In the rows, zero is written as 128.
Known rows, with every step that occurs:
kavep/leku/suri: [120 124 133 115 119 131 103  93 124 122 169 153 152 140 134 113  61 147
 133  88 142 119 125  98]
kubefod/liluke/garimag/goves/kavep/leku: [113  90 115  88 165 116 151  98 129 111 102 117  92 113  89 116 106  63
 155 117 116 119  81  88]
kubefod/liluke: [120 114 124 131 156 148 125 133 133 116  99 133 139 140 126 137 145 104
 152 112 133 148 111 114]
garimag/goves: [128 121 120 116 118 123 149 146 123 141 125 102 114 151 151 139 105 119
 116 135 125 134 140  92]
leku/kavep: [138 145 123 125 153 123 123 167 132 137 123 134 111 123 122 131 129 102
 120 142 129 148 118 185]
raso/garimag/liluke/leku/kavep: [144 116 108 121 201 107 114  83 138 113 123 162 104 134  79 133 131  93
 140  99 101 135  98 219]
kavep/leku/liluke: [108  92 104 114 171 126 108 105 129 118 151 153 170 123 129 116  89 175
 182  93 132 112  97 107]
suri/leku/liluke/garimag/goves: [136 122 109 105 163 110 125  56 118 127 130 126 122 136 106 140  97 139
 159  80 136 113  98  85]
goves/garimag/liluke/leku: [138 108 111 119 185 123 130  15 128  99 123 123 121 136  66 121 130 100
 141  96 123  94  97 122]
leku/liluke/kubefod: [133 109 100 129 158 122 116  62 128 127 129 150 131 117 124 129 117 136
 166 114 144 109 114 185]
suri/leku/kavep/goves/garimag: [153 126 122 118 152  95 142 108 122 121 141 108  97 130 129 122 104  75
 129  95 107 113  86  82]
raso/garimag: [145 116 132 122 131 122 130 128 132 111 134 146 108 130 118 126 131  96
 123 102 103 131 129 144]
liluke/leku: [128 132 115 125 151 120 123  57 129 126 144 145 149 117 109 121 131 152
 150 130 119 104 114 156]
raso/garimag/kavep/goves: [136  94 132 107 110 107 161 197 126 116 116 126  95 147 130 129 111  90
 122  90  58 153 119 114]
kubefod/liluke/garimag: [138 124 129 119 151 145 131 104 134 106  85 136 110 116  93 133 138  86
 151 110 140 145 110 131]
raso/garimag/kavep: [139 117 136 109 141 120 144 170 129 115 119 145 100 143  80 129 142  79
 116  91  72 152 116 160]
kavep/garimag: [150 113 132 115 117 122 147 140 137 110 126 122 123 131 115 123 103  96
 118 104 104 125 133 112]
liluke/garimag/goves/kavep: [137 122 126  98 123 108 156 114 122 129 104 104  64 112  96 119 118  63
 102 145 120 120 112 128]
leku/liluke: [124 107 112 127 159 138 109 125 127 123 123 147 154 133 131 129 118 149
 154 107 139 135 112 130]
suri/leku: [123 137 127 131 148 110 116  69 123 129 151 133 137 132 111 131 136 141
 145  98 119 105 105 102]
garimag/goves/kavep/leku/liluke/kubefod: [109  74  88  97 172  94 135  59 124 131 143 133 111 113 120 112  83 115
 165 123 120  85  87 144]
raso/garimag/goves/kavep/leku/liluke: [117  62 102  88 175 102 130 121 126 112 148 150 115 130 118 109  87  97
 152  87  91 114  84 106]

Rows:
[150 118 111 123 184  85 129  45 139 116 124 127  86 136  67 140 108  67
 142  79 107 103  96 189]	suri/leku/kavep/garimag/liluke/kubefod
[104 112 125 102 152 115 141 149 127 125 140 132 139 130  86 119 113 132
 148 104  88 124 101 121]	garimag/kavep/leku
[132 135 141  89 124 126 123 103 121 115 142 153 117 131  62 111  69 112
 126  75 116 134 113 131]	liluke/garimag/kavep/leku/suri
[134 102 109  96 156 117 138 117 121 124 100 123  90 117  97 120 105  86
 129 126 131 131  96 129]	leku/liluke/garimag/goves/kavep
[133  91  99  95 194 113 141  56 125 103 138 144 121 119  56 108 103  93
 172  76 104  92  76 149]	goves/garimag/kavep/leku/liluke/kubefod
[136 117 133 101 104 110 166 165 123 123  94 108  88 121 109 126 103 107
 127 114  90 144 117 117]	liluke/garimag/kavep/goves
[115 108 127  94 175 132 144 122 132 104  96 141 121 119  54 123 124  92
 174  86 101 141  83 122]	kubefod/liluke/garimag/kavep/leku
[138 140 136 103 134 124 149 139 126 122 100 128  93 119  57 127 134  91
 121 114 103 144 114 162]	liluke/garimag/kavep
[157 123 120 102 129 113 162 198 136 134 119 102  93 149 131 138  81  59
  98 123 102 151 134 134]	leku/kavep/garimag/goves
[134 154 123 130 172 106 111 107 126 138 144 140 120 128 104 133 135 115
 137 112 122 124  95 155]	suri/leku/kavep
[136 117 120 107 141 139 153 123 129 119  84 109  97 138 121 145 118  78
 141 114 137 149 119  94]	kubefod/liluke/garimag/goves
[120 117 111 129 178 119  97  72 122 125 146 151 161 137 114 132 124 162
 171  77 131 111  89 103]	suri/leku/liluke
[101  75  97  95 170 109 129 123 123 127 141 128 133 129 126 112  82 126
 155 114 116 110  85  86]	garimag/goves/kavep/leku/liluke
[136  81 121 120 132 118 153 112 125 103 104  88  98 151 137 128  99  91
 124  96 117 120 113  47]	kavep/goves/garimag/liluke
[138 101 123 108 151 118 113  46 132  98 127 148 121 150  57 109  82  73
 107  79 108 113 100 141]	goves/kavep/garimag/liluke/leku/suri
[147 107 124 104 106 117 168 160 132 123 126  94 110 154 139 135  80  88
 104 110 102 131 144  78]	kavep/garimag/goves
[116 110 108 129 175 119 117  45 130 120 122 136 141 136  93 132 128 151
 153 113 123 109 107 148]	garimag/liluke/leku
[147 122 121 119 161 137 106   4 122  99 140 141 130 159  70 118  94  95
 119  71 144 108 108 115]	goves/garimag/liluke/leku/suri
[128 129 121 126 156 154  97  56 127 114 130 168 165 152 111 127 107 120
 150  89 145 139 108 131]	kubefod/liluke/leku/suri
